What can hang from each mark
B: K
D: M
Q: J
K: B D
T: Z
R: B J
M: D J
J: M Q R Z
X: M

Every row comes from one small tree of marks. The marks that hang from a mark follow it in brackets, in alphabetical order. Every link used is in the known rows. Which tree was each row made from?
Known rows
X(M): 1.14 -4.75 -0.03 -0.01 -0.01 0.04 2.02 1.16 0.32 -0.40 -1.56 -0.56 -1.54
 -1.99 -0.40 -2.52 0.31 -0.67 -0.67 0.38 4.06 -0.72 -2.20
J(M R): 0.13 0.29 0.59 0.21 1.78 -0.94 0.08 0.11 0.17 -1.16 -0.18 -0.40 -0.93
 0.19 -0.87 -2.02 1.51 -2.47 0.00 0.22 1.58 1.25 -2.04
X(M(D J(R(B) Z))): 2.40 -2.10 -0.68 0.14 -1.68 0.63 0.13 0.17 -0.41 0.57 0.33 0.02 -0.59
 0.44 -1.64 -2.36 -0.58 1.21 -0.44 0.15 3.56 -1.18 0.26
J(M Q R(B)): -0.35 3.37 1.67 -0.27 1.47 -0.85 -0.29 -0.76 -0.43 -0.89 2.34 0.69 0.49
 0.85 1.01 0.86 0.88 -1.33 -0.03 0.39 -3.13 2.28 -1.11
X(M(D J(R(B)))): 2.07 -3.83 -1.14 -1.27 -1.71 0.28 0.58 -0.09 -0.51 0.50 0.44 -0.15 -0.56
 -0.01 -1.64 -2.27 0.64 1.03 -0.56 0.14 4.36 0.30 -0.66
D(M): -0.23 -3.83 -0.95 -1.69 0.14 -0.39 1.67 1.40 0.49 -0.44 -2.24 -0.80
 -0.68 -2.19 -0.27 0.55 1.42 -1.75 -0.13 0.05 2.37 -0.64 -1.56
R(B(K(D(M)))): -1.09 -4.41 -2.99 -1.54 -2.49 0.25 -1.20 0.61 0.98 0.22 0.33 -0.69 0.16
 -1.33 0.52 1.78 0.37 3.54 -0.91 0.23 -0.56 0.50 1.11
D(M(J(Q R(B(K))))): -0.64 2.81 -0.08 -3.13 -0.25 0.83 -1.22 0.19 -0.36 0.08 1.87 0.12 1.26
 -1.19 0.27 2.85 2.35 1.08 0.36 -0.02 -0.45 1.57 1.28
T(Z): -0.47 0.13 -0.45 1.18 -0.80 0.21 2.07 -0.94 0.31 -0.85 -2.16 -0.56 0.23
 0.29 -0.83 -2.47 -1.91 -1.35 0.34 0.00 -1.16 -1.76 -0.75
M(D J): 1.03 -2.84 -1.49 0.64 -0.55 -0.28 1.92 -0.46 -0.24 0.33 -1.93 -0.24
 -0.62 0.26 -0.72 -2.20 -0.19 -1.69 -0.02 -0.21 2.94 -0.17 -1.77
B(K(D(M(J(R))))): -0.99 -2.45 -1.78 -2.04 -0.60 0.36 -1.89 0.85 0.51 0.08 -0.09 -1.14 0.13
 -1.06 -1.14 2.02 1.69 1.76 0.20 -0.30 3.26 1.02 1.51
Q(J(M R(B) Z)): -0.49 5.10 3.04 1.58 1.12 -0.03 -1.05 -0.14 0.34 -0.57 1.57 0.78 -0.20
 1.55 0.74 -0.77 -0.40 -0.47 -0.31 0.16 -3.93 -0.53 0.36
Q(J): -0.66 0.63 1.89 0.41 1.09 -0.17 1.58 -0.14 0.14 -0.44 -1.16 0.27 -0.56
 -0.07 0.95 -0.24 -0.17 -1.94 -0.15 -0.27 -2.22 -0.69 -1.21
B(K(D(M(J(R Z))))): -0.73 -0.89 -1.40 -0.79 -0.52 0.63 -2.31 1.05 0.60 0.16 -0.12 -1.03 0.13
 -0.70 -1.17 1.85 0.62 1.90 0.30 -0.28 2.54 -0.28 2.38
K(B D(M(J))): -1.16 -4.21 -0.68 -0.60 -1.63 -0.33 -0.31 0.76 0.62 0.76 -0.58 -0.97
 0.33 -0.54 -1.08 -0.15 0.85 1.49 -0.07 -0.01 2.57 0.13 0.37
J(M(D) Q R Z): 1.19 1.18 0.68 2.87 2.46 -1.27 -0.24 -0.30 -0.59 -0.53 -0.16 0.71 -0.38
 1.12 -0.57 1.48 -1.44 -3.41 0.35 -0.03 -1.55 -0.27 -1.23
D(M(J(Z))): -0.27 0.45 0.67 -0.28 0.19 0.57 1.10 1.61 0.46 -0.03 -1.66 -0.70 -0.38
 -1.28 -0.09 -0.71 0.91 -1.21 0.33 0.04 3.38 -1.63 -0.19
R(B(K) J): -0.86 -0.18 -1.84 -0.50 -0.26 0.75 0.50 -0.88 0.58 0.38 -0.81 0.66 -0.37
 -2.00 2.89 -2.13 -1.13 3.58 -0.54 0.15 -2.90 0.57 0.35
K(B D(M)): -0.93 -6.47 -1.74 -0.57 -1.58 -0.89 -0.18 0.85 0.75 0.46 -1.18 -0.96
 0.09 -0.90 -1.15 0.91 0.27 1.23 -0.37 0.02 0.95 -0.28 -0.06
J(R): 0.50 -0.06 -0.47 -1.76 0.60 -0.44 0.62 -0.66 -0.45 -0.89 -0.73 -0.48
 -0.22 0.67 -1.07 -0.68 1.09 -1.83 0.38 -0.27 0.11 0.42 -0.84
D(M(J(Q R(B)))): -0.65 2.51 1.20 -3.43 0.14 0.24 0.17 0.17 -0.63 -0.06 1.33 0.05 1.21
 -0.38 0.33 2.36 2.35 -0.56 0.62 -0.05 0.00 1.23 0.47
K(B D(M(J(R Z)))): -0.66 -1.40 -0.28 -0.49 -1.32 -0.10 -1.63 0.61 0.29 0.69 0.11 -0.87 0.71
 0.63 -1.99 0.44 0.48 1.71 0.41 -0.21 1.68 -0.65 1.90
R(B(K(D))): -0.79 -2.86 -2.73 -0.32 -2.40 0.28 -0.98 -0.46 0.76 0.08 0.71 -0.43 0.08
 -0.06 0.86 0.19 -0.58 3.55 -0.92 0.20 -2.03 0.74 0.97
J(M R(B) Z): 0.34 3.27 0.73 1.31 0.25 -0.19 -0.96 -0.08 0.34 -0.82 1.27 0.10 -0.33
 1.40 -0.06 -2.18 -0.08 -0.17 -0.33 0.50 -1.49 -0.15 -0.04

Write each row's tree
-0.96 -2.66 -0.36 0.69 -1.56 -0.06 -0.72 1.02 0.74 0.84 -0.70 -0.84 0.35
 -0.11 -1.04 -0.20 -0.20 1.75 0.05 0.01 1.87 -1.19 1.20 -> K(B D(M(J(Z))))
-0.02 7.54 0.91 -0.06 -0.09 1.31 -1.65 -1.12 -0.68 0.04 2.55 0.71 1.43
 1.32 0.96 0.73 -0.20 1.47 0.53 -0.05 -3.38 0.49 2.32 -> M(J(Q R(B(K)) Z))
0.89 1.67 -1.69 -0.90 -0.92 0.35 -1.01 -1.80 -1.10 0.51 1.80 0.78 1.20
 1.11 -0.16 1.62 0.01 0.96 0.11 -0.27 -2.16 1.73 0.80 -> M(D J(Q R(B(K))))
-0.11 -0.27 1.25 4.01 3.70 -1.05 2.03 -0.06 0.11 0.20 -2.66 1.26 -1.31
 -1.33 2.58 -0.66 -3.25 -2.21 0.26 0.04 -1.49 -0.87 -2.03 -> R(J(M(D) Q Z))
-1.30 -3.62 -1.81 -0.79 -0.89 0.40 -0.97 1.27 0.97 0.29 -0.78 -1.14
 -0.22 -1.86 -0.20 1.28 1.05 1.78 -0.18 -0.10 3.36 0.50 0.81 -> B(K(D(M(J))))
-0.69 2.90 3.24 3.74 2.26 -0.26 0.57 0.83 0.82 -0.59 -0.82 0.51 -1.22
 0.05 1.29 -1.53 -1.13 -2.28 -0.33 0.20 -1.71 -1.54 -1.29 -> Q(J(M Z))
0.21 -0.10 0.78 0.61 0.44 -0.90 -0.43 -0.71 -0.05 -0.18 0.97 0.82 -0.39
 1.33 -0.22 0.01 0.04 -0.91 -0.64 -0.02 -2.57 0.76 -1.01 -> Q(J(M(D) R(B)))
1.06 1.93 0.23 2.15 0.83 -0.93 -0.75 -0.79 -0.57 -0.27 1.44 1.06 0.20
 1.77 0.20 1.39 -1.58 -1.28 -0.13 0.22 -3.71 0.10 -0.37 -> J(M(D) Q R(B) Z)
0.01 7.37 2.27 -0.40 0.30 0.75 -0.28 -1.15 -0.95 -0.12 2.08 0.64 1.36
 2.03 0.84 0.30 -0.13 -0.17 0.81 -0.07 -2.95 0.18 1.46 -> M(J(Q R(B) Z))
-0.26 3.68 1.99 -1.45 1.51 0.36 0.14 0.81 -0.57 -0.20 -0.01 -0.10 0.70
 -0.34 -0.16 2.44 1.27 -2.02 1.08 -0.24 1.07 -0.54 0.69 -> D(M(J(Q R Z)))
0.97 1.16 0.32 2.47 0.68 -0.04 1.49 -0.55 -0.70 0.43 -1.16 0.59 0.06
 0.90 0.46 0.29 -2.02 -2.28 0.49 -0.27 -0.33 -1.22 -0.64 -> M(D J(Q Z))
1.00 0.72 -0.01 -0.60 0.89 -0.53 0.85 -1.38 -1.39 0.13 -0.05 0.40 0.56
 1.36 -0.80 1.32 0.14 -2.61 0.81 -0.56 0.17 1.02 -0.85 -> M(D J(Q R))
-1.55 2.19 0.49 1.48 1.98 0.10 0.15 -0.54 0.57 0.11 0.53 1.40 -0.27
 -2.37 4.14 -0.75 -1.19 2.07 -0.51 0.52 -3.89 1.87 -0.70 -> R(B(K) J(M Q))
0.74 2.88 -0.43 -0.68 -0.89 0.33 -0.43 -0.84 -0.30 -0.49 0.82 0.01 0.35
 1.85 -0.35 -0.99 -0.57 0.58 0.04 0.01 -3.03 -0.96 1.21 -> J(R(B) Z)
-0.43 2.84 1.58 -1.71 0.03 0.04 -0.07 -1.12 -0.37 -0.39 1.17 0.57 0.47
 1.41 0.42 0.48 0.64 -0.16 -0.12 -0.30 -4.51 0.34 0.44 -> Q(J(R(B)))
1.60 -3.88 0.37 0.84 0.27 -0.07 2.11 0.46 -0.58 0.45 -0.92 0.24 -0.77
 -1.24 -0.19 -0.68 -0.45 -1.40 -0.22 0.09 4.28 -0.12 -2.09 -> X(M(D J(Q)))
-1.24 3.81 2.60 2.56 2.53 -0.17 1.32 -0.28 0.34 0.03 -0.23 1.47 -0.40
 -0.90 4.21 -1.36 -2.50 0.32 -0.03 0.51 -4.10 -0.15 -0.66 -> R(B J(M Q Z))
0.87 1.37 -0.44 -1.30 -0.53 -0.23 0.38 -1.85 -1.34 0.36 1.31 0.71 1.11
 1.88 -0.20 1.16 0.04 -0.73 0.41 -0.30 -1.77 1.38 -0.03 -> M(D J(Q R(B)))
-0.88 -3.01 -0.62 -1.81 -1.33 -0.39 -1.22 0.38 0.19 0.60 0.17 -1.01 0.76
 0.24 -2.04 0.50 1.56 1.50 0.27 -0.22 2.41 0.66 1.07 -> K(B D(M(J(R))))
-1.06 -0.85 -1.74 -0.23 -2.51 1.07 -1.68 0.81 0.99 0.59 0.79 -0.56 0.41
 -0.59 0.65 0.74 -0.23 3.99 -0.53 0.22 0.18 -0.43 2.36 -> R(B(K(D(M(J(Z))))))
1.90 -2.60 0.41 -0.53 0.56 -0.14 1.06 -0.02 -1.04 0.29 -0.05 0.25 -0.39
 -0.43 -1.25 0.09 0.33 -1.48 0.20 -0.13 3.94 0.48 -1.29 -> X(M(D J(Q R)))
0.05 1.79 0.75 -1.63 0.48 0.49 0.06 1.19 -0.04 -0.21 -0.79 -0.73 0.02
 -0.48 -1.10 0.15 1.72 -1.22 0.75 -0.18 3.08 -1.03 0.61 -> D(M(J(R Z)))
-0.38 1.43 -0.88 1.74 -0.50 0.06 -3.07 0.09 0.86 -0.40 1.92 -0.21 -0.19
 1.13 -0.28 -0.42 -0.60 2.54 -0.59 0.40 -1.49 0.43 1.61 -> J(M R(B(K(D))) Z)
-0.16 4.77 2.05 -0.15 0.08 0.43 -0.58 -0.83 -0.25 -0.33 1.01 0.70 0.43
 1.95 0.48 0.33 -0.74 0.08 0.03 -0.29 -5.28 -1.28 1.49 -> Q(J(R(B) Z))
0.66 -0.77 -0.12 0.83 0.59 -0.45 1.97 -0.88 -0.83 0.33 -1.05 0.43 0.10
 0.36 0.34 0.44 -0.70 -2.58 0.38 -0.29 0.45 0.38 -1.67 -> M(D J(Q))
-1.07 -5.64 -2.79 -0.83 -0.84 -0.11 -0.89 1.28 1.06 -0.01 -1.36 -1.13
 -0.49 -2.16 -0.34 2.22 0.52 1.54 -0.42 -0.08 1.98 0.11 0.42 -> B(K(D(M)))
2.17 -4.02 -0.47 2.08 -0.66 0.46 1.58 1.04 0.06 0.56 -1.77 -0.24 -1.45
 -0.90 -1.08 -3.10 -1.24 -0.38 -0.46 0.17 5.63 -2.04 -1.25 -> X(M(D J(Z)))
